Each row was made from one small tree. Brackets hold a mark, then the marks that hang from it, in alphabetical order. Every link used is in the known rows. Write each row's tree.
Known rows
(mabuge galus): [0.05, 0.36, -0.15, -0.06, -0.08, 0.00, 0.22, 0.26, 0.02, -0.84, -0.02, 0.04, -0.59, -0.78, -0.54, 0.38, -0.13, 0.42, 0.84, -0.84, -1.56, 0.70, 0.26]
(riso pufu): [-0.28, -0.27, 0.32, 0.16, 0.04, -0.39, 0.43, 0.92, -0.46, 0.16, -0.72, 0.10, -0.06, -0.24, 0.39, 0.07, 0.14, -0.67, -0.62, -0.15, 1.21, -1.02, -0.22]
(mabuge (galus gomot)): [0.38, 0.02, -0.20, 0.01, -0.17, -0.31, -2.64, 0.30, 0.58, -0.90, 0.08, 0.24, -0.55, -0.57, -0.41, 1.00, -0.57, 0.26, 1.22, 0.62, -0.67, 0.49, 0.14]
(pufu mabuge): [0.28, -0.34, -0.63, 0.24, 0.14, 0.19, -0.34, -0.29, 0.14, -0.63, 0.22, -0.42, -0.27, -0.67, -0.14, -0.81, -0.23, -0.41, -0.99, -0.82, 0.15, -1.20, 0.36]
(pufu (mabuge (galus gomot))): [0.62, -0.29, -0.80, 0.24, 0.03, -0.01, -2.74, -0.06, 0.69, -1.38, 0.25, -0.25, -0.78, -1.20, -0.51, 0.13, -0.78, -0.17, 0.08, -0.18, -0.52, -0.78, 0.45]
(dafen (riso (galus gomot) mabuge)): [1.10, -1.08, 0.44, -0.33, 0.33, -1.02, -0.63, 0.40, -0.24, -0.77, -2.33, 1.48, 0.09, 0.89, 2.24, 2.34, -0.66, -0.70, 0.62, 1.22, 0.26, -0.09, -1.14]
(riso galus (gomot mabuge) pufu): [0.30, -0.66, 0.61, -0.31, 0.29, -1.51, -2.82, 1.68, -0.35, -0.49, -1.90, 0.92, -0.22, -0.74, 2.60, 0.43, 0.03, -1.76, -4.01, 5.70, 2.16, -0.97, 0.01]
(zefe (galus (gomot riso) mabuge pufu)): [0.97, -1.52, -0.12, -0.62, 0.11, -1.32, -1.90, 0.22, 0.27, -1.18, 1.53, 1.72, 0.12, -0.46, 2.79, 0.20, -1.32, 1.05, -0.12, -1.08, 1.96, -2.21, 0.81]
(zefe (galus gomot mabuge pufu)): [0.73, -1.22, 0.02, -0.73, 0.05, -1.08, -1.82, 0.26, -0.02, -0.08, 0.69, 1.00, 0.08, -1.13, 2.69, 0.36, -1.47, 0.75, 0.17, -0.78, 2.14, -2.40, 0.07]
(zefe galus): [0.08, 0.18, 0.43, -0.81, 0.14, -0.04, -0.34, -0.13, -0.06, 0.16, 0.32, 0.65, 0.10, -1.08, 1.24, -0.08, -0.20, 0.65, -0.19, -2.50, 0.10, -0.91, 0.25]
(dafen (riso pufu)): [0.28, -0.79, 0.32, 0.30, 0.02, -0.49, 1.50, 0.44, -0.53, -0.51, -1.92, 0.71, 0.03, 0.95, 0.42, 1.87, 0.11, -0.71, -0.24, -0.40, -0.27, 0.00, -0.89]
(galus (gomot riso)): [0.71, -0.66, -0.21, 0.15, -0.07, -0.49, -3.26, 0.03, 0.93, -1.31, 1.02, 0.96, 0.10, 0.87, 0.22, 0.51, -0.37, 0.21, 0.01, 1.30, 0.70, -0.05, 0.75]
(dafen riso): [0.48, -0.55, 0.02, 0.16, 0.04, -0.11, 1.04, -0.39, -0.14, -0.58, -1.32, 0.58, 0.06, 1.24, 0.04, 1.83, 0.02, -0.14, 0.34, -0.30, -1.33, 0.97, -0.65]
(galus pufu): [-0.12, -0.79, -0.32, 0.07, -0.12, -0.34, 0.48, -0.14, -0.62, -0.07, 0.26, 0.15, 0.00, 0.12, 0.86, -0.58, -0.46, -0.06, 0.91, 0.28, 0.38, -0.62, -0.32]
(mabuge (galus pufu)): [-0.05, -0.39, -0.41, 0.03, -0.15, -0.35, 0.60, 0.12, -0.50, -0.82, 0.20, 0.12, -0.55, -0.67, 0.22, -0.18, -0.56, 0.37, 1.70, -0.61, -1.23, 0.16, -0.05]
(gomot (mabuge galus)): [0.38, 0.12, -0.31, 0.17, -0.05, -0.13, 0.19, 0.04, 0.32, -0.87, 0.09, -0.09, -0.67, -0.52, -0.29, 0.59, 0.00, 0.92, -2.13, 4.86, -1.36, 0.67, 0.98]
(mabuge (galus gomot pufu)): [0.31, -0.71, -0.47, 0.03, -0.21, -0.55, -2.26, 0.16, 0.02, -0.90, 0.29, 0.32, -0.51, -0.47, 0.36, 0.43, -0.98, 0.21, 2.10, 0.86, -0.19, -0.18, -0.16]
(pufu (mabuge (galus (gomot riso)))): [0.86, -0.56, -0.95, 0.33, 0.02, -0.22, -2.82, -0.09, 0.98, -2.33, 1.04, 0.42, -0.71, -0.67, -0.43, -0.01, -0.68, 0.01, -0.17, -0.52, -0.62, -0.63, 1.14]
(gomot mabuge riso): [0.63, -0.52, -0.37, 0.33, 0.03, -0.48, -0.11, -0.23, 0.65, -1.48, 1.10, 0.75, -0.11, 0.91, 0.33, 0.14, 0.23, 0.98, -3.39, 5.12, -0.22, 0.33, 1.70]
(dafen (riso galus pufu)): [0.43, -0.95, 0.56, -0.12, 0.20, -0.81, 1.52, 0.83, -1.29, -0.84, -2.51, 1.39, -0.01, 0.71, 2.25, 2.12, -0.23, -1.57, -0.72, -0.95, 0.08, 0.46, -1.11]
(mabuge (galus (gomot riso))): [0.66, -0.28, -0.36, 0.08, -0.10, -0.40, -2.78, 0.26, 0.87, -1.92, 0.85, 0.95, -0.47, 0.08, -0.30, 0.93, -0.49, 0.54, 0.87, 0.33, -0.83, 0.63, 0.88]
(zefe (galus mabuge)): [0.48, -0.20, 0.40, -0.82, 0.24, -0.56, 0.60, 0.36, 0.01, 0.03, 0.38, 0.72, 0.01, -1.30, 1.85, 0.45, -0.58, 0.91, -1.06, -2.45, 0.74, -1.62, 0.47]

Which tree is each row?
[0.55, -1.44, -0.54, 0.21, -0.09, -0.83, -2.83, -0.16, 0.29, -1.25, 1.26, 1.12, 0.12, 0.98, 1.06, -0.06, -0.85, 0.10, 0.93, 1.60, 1.18, -0.64, 0.36]  (galus (gomot riso) pufu)
[0.55, -0.35, 0.31, -0.46, 0.29, -1.13, -3.22, 0.81, 0.13, -0.72, -1.19, 0.82, -0.18, -0.53, 2.20, 0.29, -0.08, -1.15, -3.39, 5.82, 0.98, 0.04, 0.26]  (riso galus (gomot mabuge))
[0.36, -0.82, -0.18, 0.06, 0.02, -0.90, 1.08, 0.25, 0.09, -1.70, 0.51, 1.07, -0.42, 0.22, 0.54, -0.49, -0.28, 0.95, 1.51, -0.13, -0.72, -0.89, 0.80]  (gomot (riso (mabuge (galus pufu))))
[1.11, -1.09, 0.44, -0.45, 0.30, -1.38, -1.01, 0.95, -0.19, -1.25, -2.41, 1.51, -0.04, 0.45, 2.43, 2.26, -0.51, -1.49, -1.12, 0.46, 0.24, 0.38, -0.79]  (dafen (riso (galus mabuge) gomot))
[0.50, -1.45, -0.97, 0.34, -0.05, -0.41, -3.03, -0.41, 0.08, -0.60, 0.54, -0.08, -0.20, -0.36, 0.85, -0.64, -1.18, -0.51, 0.40, 1.18, 1.65, -1.96, -0.17]  (galus gomot (pufu mabuge))
[0.66, -1.09, 0.20, -0.07, 0.05, -1.20, -0.71, 0.41, 0.13, -1.18, -2.33, 0.92, -0.41, 0.42, 0.46, 1.43, -0.22, -0.18, 2.03, 1.39, -1.16, -0.56, -0.95]  (dafen (riso gomot (mabuge (galus pufu))))
[0.66, -0.76, 0.30, 0.30, 0.00, -1.15, -1.42, 0.93, 0.24, -1.30, -2.48, 0.75, -0.54, 0.39, 0.17, 2.29, 0.27, -0.64, -2.18, 4.81, -0.86, 0.22, -0.22]  (dafen (riso (gomot (mabuge galus)) pufu))
[0.51, -1.11, -0.44, -0.51, 0.07, -0.41, -3.04, -0.53, 0.03, -0.44, 0.83, 0.58, -0.12, -1.49, 1.98, -0.77, -1.27, 0.20, 0.26, -1.51, 1.45, -2.72, 0.09]  (zefe (galus gomot (pufu mabuge)))
[0.84, -1.34, 0.75, -0.20, 0.33, -1.40, -0.30, 1.15, -0.72, -0.59, -3.06, 1.58, 0.01, 0.70, 2.60, 2.55, -0.56, -1.28, 0.16, 1.08, 1.31, -1.08, -1.30]  (dafen (riso (galus gomot) mabuge pufu))
[0.24, -0.46, -0.53, 0.22, -0.12, -0.46, 0.57, -0.11, -0.21, -0.90, 0.29, 0.03, -0.65, -0.47, 0.37, 0.13, -0.39, 0.91, -1.36, 5.05, -1.06, 0.14, 0.73]  (gomot (mabuge (galus pufu)))
[0.85, -0.76, 0.08, 0.17, 0.01, -0.72, -1.90, -0.10, 0.67, -0.94, -1.80, 0.66, -0.09, 1.10, 0.20, 1.89, 0.25, -0.35, -2.31, 5.45, -0.75, 0.58, -0.22]  (dafen (riso (gomot mabuge)))
[0.97, -0.97, 0.15, -0.24, 0.14, -0.68, -1.38, 0.09, -0.38, -1.06, -1.79, 1.44, 0.07, 0.93, 2.00, 2.56, -0.72, -1.09, 0.08, 0.37, -0.14, 1.26, -0.99]  (dafen (riso (galus gomot)))
[1.20, -1.94, -0.12, -0.19, 0.18, -1.43, -0.16, 0.41, -0.81, -1.18, -1.48, 1.60, 0.04, 0.76, 3.23, 2.44, -1.41, -0.89, 0.16, 0.65, 0.74, 0.09, -1.00]  (dafen (riso (galus gomot mabuge pufu)))
[0.65, -0.39, 0.22, 0.05, 0.12, -0.44, 1.98, 0.11, 0.06, -0.97, -1.97, 0.66, -0.42, 0.62, -0.12, 1.89, -0.08, 0.54, 1.53, -0.23, -2.08, 0.18, -0.57]  (dafen (riso (mabuge galus)))
[0.85, -1.59, -0.74, 0.40, -0.15, -1.05, -2.78, -0.35, 0.52, -1.40, 1.36, 1.00, -0.01, 1.05, 1.21, 0.07, -0.74, 0.67, -1.71, 6.44, 1.24, -0.59, 1.06]  (galus (gomot mabuge riso) pufu)
[0.72, -1.53, -0.44, 0.11, -0.02, -1.16, -1.58, 0.42, -0.01, -0.21, 0.41, 0.42, -0.01, -0.04, 1.62, 0.50, -1.35, 0.16, 0.36, 1.93, 2.28, -1.57, -0.18]  (galus gomot mabuge pufu)
[0.18, -0.84, -0.35, -0.55, 0.14, -0.13, -0.23, -0.62, -0.51, -0.35, 0.76, 0.41, -0.11, -1.68, 1.87, -1.35, -0.85, 0.36, -0.15, -2.90, 0.61, -2.48, 0.23]  (zefe (galus (pufu mabuge)))
[0.76, -1.28, 0.49, -0.16, 0.30, -1.23, 2.35, 1.28, -1.20, -0.92, -2.48, 1.47, -0.08, 0.43, 2.82, 2.54, -0.56, -1.36, -1.50, -0.90, 0.59, -0.21, -0.87]  (dafen (riso (galus mabuge) pufu))
[0.61, -1.43, -0.62, -0.21, 0.20, -0.76, -2.63, 0.10, -0.78, -0.99, -0.05, 0.71, -0.20, -0.80, 2.76, -0.33, -1.41, -1.36, -0.20, 0.36, 1.78, -1.29, -0.37]  (riso (galus gomot (pufu mabuge)))
[0.72, -0.74, 0.52, -0.38, 0.20, -0.96, -1.85, 0.54, -0.27, -1.13, -2.46, 1.45, 0.04, 0.60, 1.92, 1.96, -0.16, -1.64, -0.34, 0.48, -0.55, 0.99, -0.99]  (dafen (riso galus gomot))
[0.58, -1.15, -0.01, 0.40, 0.13, -0.82, -1.88, 0.63, 0.12, -1.13, -2.38, 0.50, -0.24, 0.21, 0.29, 1.09, 0.04, -1.75, -1.21, 0.23, 0.33, -1.30, -0.74]  (dafen (riso gomot (pufu mabuge)))
[0.49, -0.15, 0.13, -0.13, 0.05, -0.63, -1.53, 0.53, 0.62, -0.46, -0.66, 0.22, -0.49, -0.56, -0.13, 0.67, -0.46, 0.70, 1.66, 1.41, -0.03, -0.96, -0.02]  (riso (mabuge (galus gomot)))
[0.02, -0.55, 0.82, -0.10, 0.18, -1.36, -2.04, 1.64, 0.36, 0.29, -1.99, 0.31, -0.08, -0.44, 0.62, -0.30, 0.34, -1.00, -0.24, 2.26, 2.32, -2.90, -0.55]  (riso gomot mabuge pufu)
[0.60, -0.98, -0.09, -0.56, -0.03, -0.78, -2.75, -0.40, 0.09, -0.09, 0.81, 0.80, 0.03, -0.76, 2.25, 0.14, -0.97, 1.09, -1.35, 3.57, 1.49, -1.70, 0.40]  (zefe (galus (gomot mabuge) pufu))
[0.77, -0.78, 0.29, -0.39, 0.11, -0.96, -2.97, 0.35, 0.65, -1.01, 0.84, 1.51, 0.03, -0.47, 1.87, 0.64, -0.36, 0.89, -2.99, 2.94, 1.77, -1.74, 1.28]  (zefe (galus (gomot mabuge (riso pufu))))
[0.12, -0.71, 0.04, -0.09, 0.37, -0.63, 0.17, 1.01, -1.09, -0.75, -1.14, 0.48, -0.36, -1.15, 2.36, -0.36, -0.47, -1.98, -2.12, -1.51, 1.49, -1.67, -0.15]  (riso galus (pufu mabuge))
[0.44, 0.06, -0.09, -0.05, -0.04, -0.74, -3.16, 0.54, 0.93, -0.97, -0.61, 0.10, -0.66, -0.70, -0.27, 0.51, 0.16, 0.08, -2.19, 5.86, -0.47, 0.25, 0.74]  (riso (gomot (mabuge galus)))
[0.79, -1.54, -0.17, -0.43, 0.20, -1.47, -1.36, 0.84, -0.78, -0.60, -0.23, 1.13, -0.05, -0.44, 3.55, 0.79, -1.56, -0.86, -0.19, 1.13, 2.28, -1.02, -0.37]  (riso (galus gomot mabuge pufu))
[0.24, -0.48, 0.32, 0.18, 0.12, -1.05, 1.15, 1.22, 0.15, -1.50, -0.30, 1.11, -0.47, -0.05, 0.28, 0.05, 0.15, 0.36, 0.20, -0.34, -0.07, -1.39, 0.83]  (gomot (riso (mabuge galus) pufu))
[0.58, -1.15, -0.05, -0.60, 0.00, -0.83, -2.85, -0.26, 0.24, -1.05, 1.41, 1.67, 0.18, -0.33, 2.20, -0.16, -0.97, 0.89, 0.69, -1.15, 1.22, -1.56, 0.56]  (zefe (galus (gomot riso) pufu))
[0.35, -0.64, -0.42, 0.42, 0.05, -0.52, 0.01, 0.65, 0.18, -2.29, 0.52, 0.67, -0.65, -0.42, 0.00, -0.36, -0.08, -0.38, -1.18, -1.71, -0.31, -1.14, 1.19]  (gomot (riso (pufu (mabuge galus))))
[0.85, -1.28, -0.21, -0.46, 0.02, -0.97, -2.90, -0.45, 0.42, -1.19, 1.57, 1.54, 0.07, -0.17, 2.32, 0.05, -0.90, 1.34, -1.70, 3.26, 1.23, -1.48, 1.18]  (zefe (galus (gomot mabuge riso) pufu))
[0.71, -0.92, 0.35, 0.19, 0.05, -1.03, 0.06, 0.93, 0.06, -0.91, -2.55, 0.88, -0.42, 0.45, 0.31, 2.52, -0.29, -0.14, 1.23, 0.91, -0.28, -0.87, -0.85]  (dafen (riso (mabuge (galus gomot)) pufu))
[0.84, -0.50, 0.31, -0.84, 0.20, -0.75, -2.19, 0.38, 0.52, -0.06, 0.50, 0.87, 0.07, -1.13, 1.93, 0.90, -1.03, 0.78, -0.64, -0.98, 1.72, -1.85, 0.36]  (zefe (galus gomot mabuge))
